Each row was made from one path, in order. Every step used is in the known rows, and no mark comes twice. Write each row's path.
Known rows
d -> t -> s -> w: [ 22  -3  14   4  16  10   4  17  -9  16  10   2  10   1  13  18 -21   9
   7  16   2  -4  -2  -4 -10   3   4   8  -6  -5 -13   4 -10   6   6 -16]
s -> w: [  9   1  14   0  11   6  14  19  -6   9  -1 -11   8   9  16   6 -24   0
   7  17   2  -7  -7  -2 -13   2  11  10 -16  -1 -18  10 -16   0   4 -18]
q -> a -> s -> t: [ 12   1   6 -14  16  11  14  22 -14   0   1  -7   4   3   7  -6  -2  11
   7  15   4   7   7   6  -1   0   5   6   0 -15   9  12  -4  -1   5 -18]
d -> t: [ 10   3  22   7   6  18  14  16  -7  17   1  -6  13   9  12  18 -22  12
   7  22   0  -3   0  -2  -8   3  -4   8  -6  -2  -9   9 -16   8  -1 -10]
a -> t -> s -> w -> g: [ 18  -2   4  -3  22   6   9  17  -2   8  15   6   9  -6  15  13 -30  -5
   7  18   4  -2 -12  -1  10   6  10  16  -2  -9 -12  -3  -9   7  13 -14]
z -> v: [  0   6   7  19   7  15  18  25  -3  14  -7  -9   1   9  12  10 -28   6
   3  18   6   0  -3   8 -12  -1   2   2 -14  -5  -6  13 -20   3  -5 -19]
j -> x -> d -> t -> p -> w -> s: [ 12  -2  29  -3  10  21   7  26  -3   3 -13  -9  15   7   2   9  -7  29
   7   6  -3  -7  -2 -16  12   6 -16  24  -8 -10 -12  16  -4   5   2 -25]
z -> a -> s -> t -> j -> x -> d: [  9  -3  21 -31   8  16  12  27 -13   6   1   9  11   2  -5   1  -3   6
  11  26  -1   6  11 -16   2  -3  -9  -1   9 -30  -2  27  -7   2   0 -10]
d -> t -> p -> w -> g: [  8  -4  11  15  15  24   8  11   2   9   1  -9  18   5  12  18 -20  25
   8  13   1  -3 -10 -10  20  15  -3  16 -14   1 -18 -10 -22  15   6 -19]
p -> w -> s -> a -> t: [ 11   4   9 -12  15  22  11  25  -5   4 -10  -2  -3  -5  21   3 -16  14
  11  11   8   0   1   6   1   7  16  26  -7 -18  -6  12 -11  -5   5 -22]
z -> a -> t -> w: [  6  -4  15 -12   7  10  16  16  -4  10  12 -13  11  -8  15   2 -12  -3
   6  24   4   0  -8   1   5   7   3  20  -3 -12  -6   9 -27  -1  -3 -10]
w -> g: [  7   3  10  10  12  13  20   9  -1  12  -1  -7  16  10  13  10 -33   1
   6  23  -1  -1  -9  -5   2   3   4   4  -8  -3 -12   4 -16  10   7 -17]
j -> x -> d: [  1   7  31  -7   2   5  16  26  -4   9 -10 -11  13  10   5   3 -18   4
   3  23  -7  -5  -5 -10  -6  -5  -8   7  -3  -7  -8  29 -18   2   0 -19]
s -> t -> x: [  0   9  25 -15   6  13  15  28  -4  13   3   4   6   6   4  14 -25   7
   5  32  -3   2  -1 -10  -3   2  -2  11   1 -15  -7  14 -22   7  -2  -5]
p -> w -> s -> a -> q: [  9   0   6 -17  13  32  14  16 -10   3 -21  -2  11  -1  21   3 -20  15
   8  14  -2   3   2  -5  -8   6  16  20 -11  -8   1  11  -6  -2   3 -36]
x -> j -> t: [ -5  -3  17   5   7   8  21  21  -9  18   7  -5  10   5   9   8 -28   8
   5  19   6  -9   1   1 -11  -4   0  13   1 -12 -17   3 -26   8  -1  -7]
p -> w -> g: [ 10   4   6   9  14  20  15  11   3   8  -6 -11  17   6  15   6 -29   9
   9  20   1  -2 -11  -7  10   8   9  14 -12  -3 -21  -2 -28   9   7 -24]
p -> w: [  7   5  16   2   8  16  14  14  -1   8  -6 -15  12   6  14   3 -21  11
   9  17   3  -6  -7  -4  -2   5   8  16 -13  -1 -18   7 -28  -1   2 -24]
j -> t -> s: [  4   1  14  10  14   9  11  15  -9  16  10  -3  12   1   2  16 -27  10
   4  15   0 -10   6   0 -10  -4  -3  11   4  -2  -2   8 -17   4   4 -11]
w -> t -> p: [ -2   4  19   5  11  15  15   8   3  14  10  -7   6   2  11  16 -18  16
   4  11   2 -10   2   0   7   9  -5  11 -13   2   2   6 -12   3   4 -17]
x -> j -> t -> s -> w -> g: [ 10  -9  -1  10  23   7  13  19  -8  13  14   6  12  -3   9  10 -34   3
   6  16   6  -7  -6  -5  -1  -1  12  11   2 -17 -27 -12 -19  15  12 -13]
q -> a -> s -> w: [ 17  -3   0  -9  21   5  14  16 -15  -2   0 -10  -1   4  21 -16  -7   1
   7   9   3   3  -5   3 -10   1  18   7 -14 -12  -8   9  -1  -3  10 -29]
a -> q: [  1   2  17 -11   6  18  19   9  -8  11  -3  -3  22   6  15  10 -26   1
   4  23  -4   0  -4  -5  -8   2   0  11  -7   7   4   9 -11   2  -1 -22]
q -> a -> s: [ 12  -1   4  -5  17   8  19  10 -12   2   0  -9   1   4  17 -13  -9   5
   5  12   3   5  -2   2  -7   0   9   3  -8 -11   3  13  -1  -1   7 -28]
x -> d: [  4   5  26  -3   2   5  19  15  -3  10  -7 -15  11   9  10   5 -13   2
   6  22   0   0  -5  -4  -6  -2  -3   3  -9  -2  -7  18 -13   1  -5 -14]
a -> s -> t -> p: [ -3  -3  13   1  14   6  14  13  -7   2   2  -3  12   9   0   9  -8  18
   8   9   3   2   6  -4   1   5  -7   7  -6  -5   6   4   7   3   4 -11]
t -> a: [  3  -1  14   1   9   7  20  14  -7  10   5 -16   2   0  14  -3 -21  -1
   7  19   2   3 -12  -3  -9  -3   2   3 -13  -5  -3   9 -22   2   2 -19]
a -> t -> d: [  1   3  23 -12   6   7  13  18   3  19  -5   4  12   2  16   7 -16  -4
   2  20   5  -2 -10   7  -3   5  -4  17  -2  -3  -7   8  -2   2  -2 -12]
a -> s -> w: [ 14  -1   6   3  15   3  16  11  -9   3  -4  -7   8  10  17  -3 -20   1
   9  10   1  -1  -4  -5 -14   0  13   8 -15  -3 -14   6   3   0   8 -22]
w -> t: [  8  10  18   4   9  18  18  12   0  17   5  -7   6   2  13  12 -23   9
   6  20   2  -7   3   2   0   5   2  10  -8  -2  -2  11 -19   1   3 -16]
z -> a -> t -> p -> w -> s: [  8  -8  13 -14  14  24  12  14  -1   2   4  -1   5  -8  14   3  -7  18
   5   6  13  -4   3  -1  15  13   2  27 -11 -16  -8   6  -8  -4  -2 -21]
d -> t -> p -> w: [  5  -2  21   7  10  20   6  14  -1  11   0 -12  14   4  11  17 -12  26
   8  10   3  -6  -4  -5   8  12  -6  17 -16   3 -14  -2 -20   7   1 -19]
d -> t -> a: [ 10  -2  18   3   8  15  15  17  -9  15   8 -13   5   0  14   6 -17   7
   7  19   0   5  -8  -3  -6  -1  -5   4 -10  -5  -1   7 -23   8   0 -12]
q -> a: [  7   2  13  -7  12  11  17  18 -10   8   2 -14   3   2  17  -5 -14   3
   4  20   3   0  -4   6  -7   1   5   6  -9  -7  -3  17 -19  -2   3 -25]
q -> a -> t -> p: [ -2  -4  15 -14  15   8  12  19  -7   4  16  -7   1  -7  16   0  -5   6
   2  11   7  -2  -6  12  10   8  -3  16  -7  -7   5   9 -13  -1   4 -18]
x -> d -> t: [ 12   3  29   0   1  12  13  18  -5  14  -4 -12  13   9  10  15  -9  11
   7  24  -1   2  -2  -4  -5   1  -8   5  -6  -1  -8  15 -13   6  -7  -7]

Write each row's path
[ -1  -6   6 -14  16  30  11  13  -8   1 -17  -1  11  -2  17   7 -15  23
   7   6  -1   0   0  -8   0  10   9  21 -18  -4   6   6   1  -1   4 -38]  t -> p -> w -> s -> a -> q
[ 16  -3  16  10   7  13  14  13  -2   9  -4 -22  23   5   9  13 -14   7
  11  27  -7   6 -19 -10  12   6  -9  10  -5  -4 -13   1 -18  15   0 -10]  x -> d -> t -> w -> g
[  1   7  30 -14   1   8  19  18  -1  11  -4  -4   2   7  12   5 -20  -1
   3  30  -5   3 -11 -14  -6  -1  -4   6  -6 -10 -13  20 -17   5  -5 -13]  t -> x -> d
[ -2 -11   9   7  16  19  18  17  -5   6   1  -6   9   2   5   4 -20  25
   8   1  10 -12   1  -5   5   4  -3  28  -7 -15 -18  -6 -10   5   2 -19]  x -> j -> t -> p -> w -> s
[ -5  -6   8 -15  14  16  12  19 -16  19   5  14   9 -11  13  13 -24  10
   3  19   1   0   7  -3 -15  -3  10   9   6 -14   5   3 -14   8   4 -19]  x -> j -> t -> s -> a -> q
[ -5   1  21   4   7  12  10  19  -3  23 -11  -3  16   8   7  12 -18   6
   0  19  -1 -10  -2   4 -14   0  -5  14  -1   1 -10   6 -12   5  -2  -9]  j -> t -> d
[ 14  -6  15 -16   6  25  12  18 -14   5 -17 -11  17  -2  14  10  -6  13
  10  20  -9  10  -5  -8  -5   4  -3  17  -5  -8  10  14   3   4  -3 -21]  x -> d -> t -> w -> s -> a -> q
[  6   9  29 -16   7  18  14  23  -4  15   7   2   5   0   2   8 -22   4
  11  26  -3  -8   0 -10   7   0 -15   8   3 -18  -4  26 -19   2   6 -16]  w -> t -> j -> x -> d
[ 10   1  30  -9   3   9  12  31  -8  11  -2 -15   7   1   6   2 -10   6
   5  23  -7   5  -8 -11  -1  -7 -14   6  -3 -11  -2  22 -24   8  -1 -15]  j -> x -> d -> t -> a
[ 13  -6  16   9  15  26  11  12  -4   6  -4  -8  11   7  10  13 -14  29
   9   4   5  -6   0  -7   7  11  -7  23 -14  -5 -12   1  -2   5   2 -23]  d -> t -> p -> w -> s
[ 17  -5  10 -20  16   9   6  19  -6  12  18   7   3 -13  17   8 -14  -3
   3  18  10  -3   2   1  -1   4  15  14  -4 -15  -9   9 -15  -3   2 -14]  z -> a -> t -> s -> w
[  0   4  25 -15  10  16  11  32 -12  12   8   7  13   6  -4  14 -31   6
  13  29  -2  -6   3  -8   1  -1 -14   9   7 -20  -4  21 -21   4   8  -9]  s -> t -> j -> x
[  8  -2  11 -15  14  23  15  19 -14   9   5  14  -6  -5  15   9 -27   1
  14  17  10   0   2   4  -3   3   2  13  -1 -28   1  18   2  -1   8 -14]  w -> s -> a -> t -> j
[  7  -7  12 -11  15  36   5  15 -10   5 -13   3  13  -3  18  17 -11  31
   8   7  -1   1   4  -8   1  13   4  22 -15  -3   5   2   1   5   3 -31]  d -> t -> p -> w -> s -> a -> q
[  6  -2   7   6  14  14  17  16 -10   4 -11 -15   2   1  15   0 -21  10
  11  15  -1   0  -6  -3 -11   2   7  14 -10 -16  -2  15  -4  -1   7 -25]  t -> w -> s -> a
[  8  -4   5   1  14   5  23   7  -9   4   3 -12   1   3  14 -12 -16   0
   8  10   1   8  -8  -7  -9  -4   3   0 -12  -8   3   6  -5   2   6 -22]  t -> a -> s
[ -2  -4  14  -6  14  16  13  19  -7   5  -1   3  -4  -3  15  11 -15  13
   5   6   8  -2   4   5   2   7   1  18 -10 -14   8  13   7   0   6 -16]  w -> s -> a -> t -> p
[  3   4  31 -25   5   8  13  27  -9   9   9   4   8   0   3   5 -22  -7
  11  25   1  -4  -8  -7   7  -2 -17  14   6 -20  -5  25 -16   2   3  -8]  a -> t -> j -> x -> d
[ -3   2  14 -15   6  20  14  16 -12  13 -11   0  12   0  21  10 -21   5
   4  23  -5   4   1  -1 -16   2  11   6 -11   0   8  14 -13   2   1 -26]  s -> a -> q
[ 14  -2   8 -11  16  23  16  26  -7  -1  -5 -15   4  -2   3  -4 -13  16
  12  15   5   5  -2  -3   5   1   3  20  -6 -16  -1   6 -17  -3   2 -19]  p -> w -> s -> t -> a
[  4  -4   4 -13  21  13   7  21  -9  -7   0 -12   5  -2   5  -8   9  26
   8   5   6   4   3   1  13  10   5  16  -8 -10   2   1  -7  -2   7 -26]  q -> a -> s -> t -> p -> w
[ 13  -6   1  -2  18   2  18  13 -11   0   2 -13  -2   2  18 -13 -15  -4
   9   7   1   6 -12  -6 -12  -3  13   5 -19  -8  -8   3  -5   1   8 -23]  t -> a -> s -> w
[  9  -5  16 -13   7  23  16  13 -12  13   6  -8  15  -3  15   9 -18   4
   5  24  -6   9  -8  -5  -5   2  -7   9  -8   2  12   3 -18   9  -2 -19]  d -> t -> a -> q
[ -4  -3   8   7  17  24   6  22  -9   4 -13  -8   2  -2   8  11 -12  31
   6   1   1 -11   9   1  -1   6   8  24 -12  -8  -7   6 -13   2   5 -22]  j -> t -> p -> w -> s -> a
[ 11  -4  10   8  13  12  24   9  -7   3  -3 -19  12   8   8   1 -26   6
  11  15   0  -2 -12  -8  -4   1  -5  20  -8 -10  -6  10  -1  -2   5 -23]  t -> w -> s
[  7  -1  10  -8  14  14  16  14 -13   7   8   7  10   8   0   8 -20   5
  18  20   5   5   5  -6  -4   1  -7   3   2 -19   0   9   2   3   6  -9]  a -> s -> t -> j
[  4   1  18 -11   9  14  16  14  -8  12  18   6   6  -1  11  11 -29  -6
  13  23   8  -4  -6   2   2   5  -8  13   2 -14  -5  10 -15   1   4  -7]  a -> t -> j
[ 17  -3   1   7  22   8  11  11  -3   9   6   2  11   1  14  11 -33  -2
   7  18   2  -3 -11  -8   0   3  12   5  -8  -6 -18  -1  -9   9  14 -23]  t -> s -> w -> g
[  9   5  20 -13  11  20  19  26  -5   8  -1   7   3   8   2  11 -28  10
   6  26   0   2   3 -11  -3   1  -5  16   3 -22  -4  17  -3   4   1 -10]  w -> s -> t -> x
[ -3  -1   9  -9  13  19   6  18 -16  17  -1   7  12  -9  10  18 -22  12
   2  18  -7  -3  11   1 -15  -2   8   9   4  -2  15   9 -15   5   4 -19]  j -> t -> s -> a -> q
[  2  -1  10 -16  14  17  10  11 -12  15  -2   9  10  -6  17  12 -22   6
   4  21  -4   5   2  -5 -14   2  11   3  -4  -3  13  13  -6   2   5 -29]  t -> s -> a -> q
[ -1   0  22 -11   7   9  26  17  -2  17   7   9  -1   6  17  -1 -34  -2
   4  29   5   1 -11 -15  -9   0   3   7  -5 -23 -24   8 -20   9   1 -15]  t -> x -> j
[  6   1  12   3  13  18  18  17 -10  10 -13  -3  -2   5  17   7 -23  11
   7  14   3   0   6   0 -16  -1  11   6 -11 -15  -1  21   0  -1   5 -23]  w -> s -> a
[ -3  -2  11 -11   8  18  17  17 -15  10   5 -12  16  -5   9   6 -22   2
   2  19  -8   1  -4   0  -7  -4  -4  15  -2   5  12   3 -26   5  -1 -16]  j -> t -> a -> q
[ 13  -1  11 -17  19   7  10  19  -9   8  19   0  -2 -12  14  -1 -13   1
   3  16   9   0  -4  10   4   3   4  13   5 -14   8  12 -12  -3   8 -20]  q -> a -> t -> s
[  6  -1   9 -14  11  26  19  14 -15   7 -15   4  10   1  19   9 -24   8
   5  17  -3   3   4  -3 -15   1   9  10  -8  -8  11  18   5  -1   3 -30]  w -> s -> a -> q
[  1  -4  11  11  15  22  11  15  -5   2  -4 -12  13   4   3  10 -19  28
   6  -1   3 -15   4  -2   6   5  -4  30  -9  -2  -9   1 -10   1   3 -20]  j -> t -> p -> w -> s
[ 10   5  36  -6   2  12  10  29  -6  14  -7  -8  15  10   6  13 -14  11
   4  25  -8  -3  -1  -9  -4  -3 -14   9   1  -8  -8  26 -19   9  -1 -12]  j -> x -> d -> t
[ 22  -7   5   1  17   9  12  16 -14   6   5 -10   1   1  18  -3 -11   4
   9   9   0   7  -9  -6  -9  -1   7   6 -16  -9  -8   0  -5   6   7 -17]  d -> t -> a -> s -> w
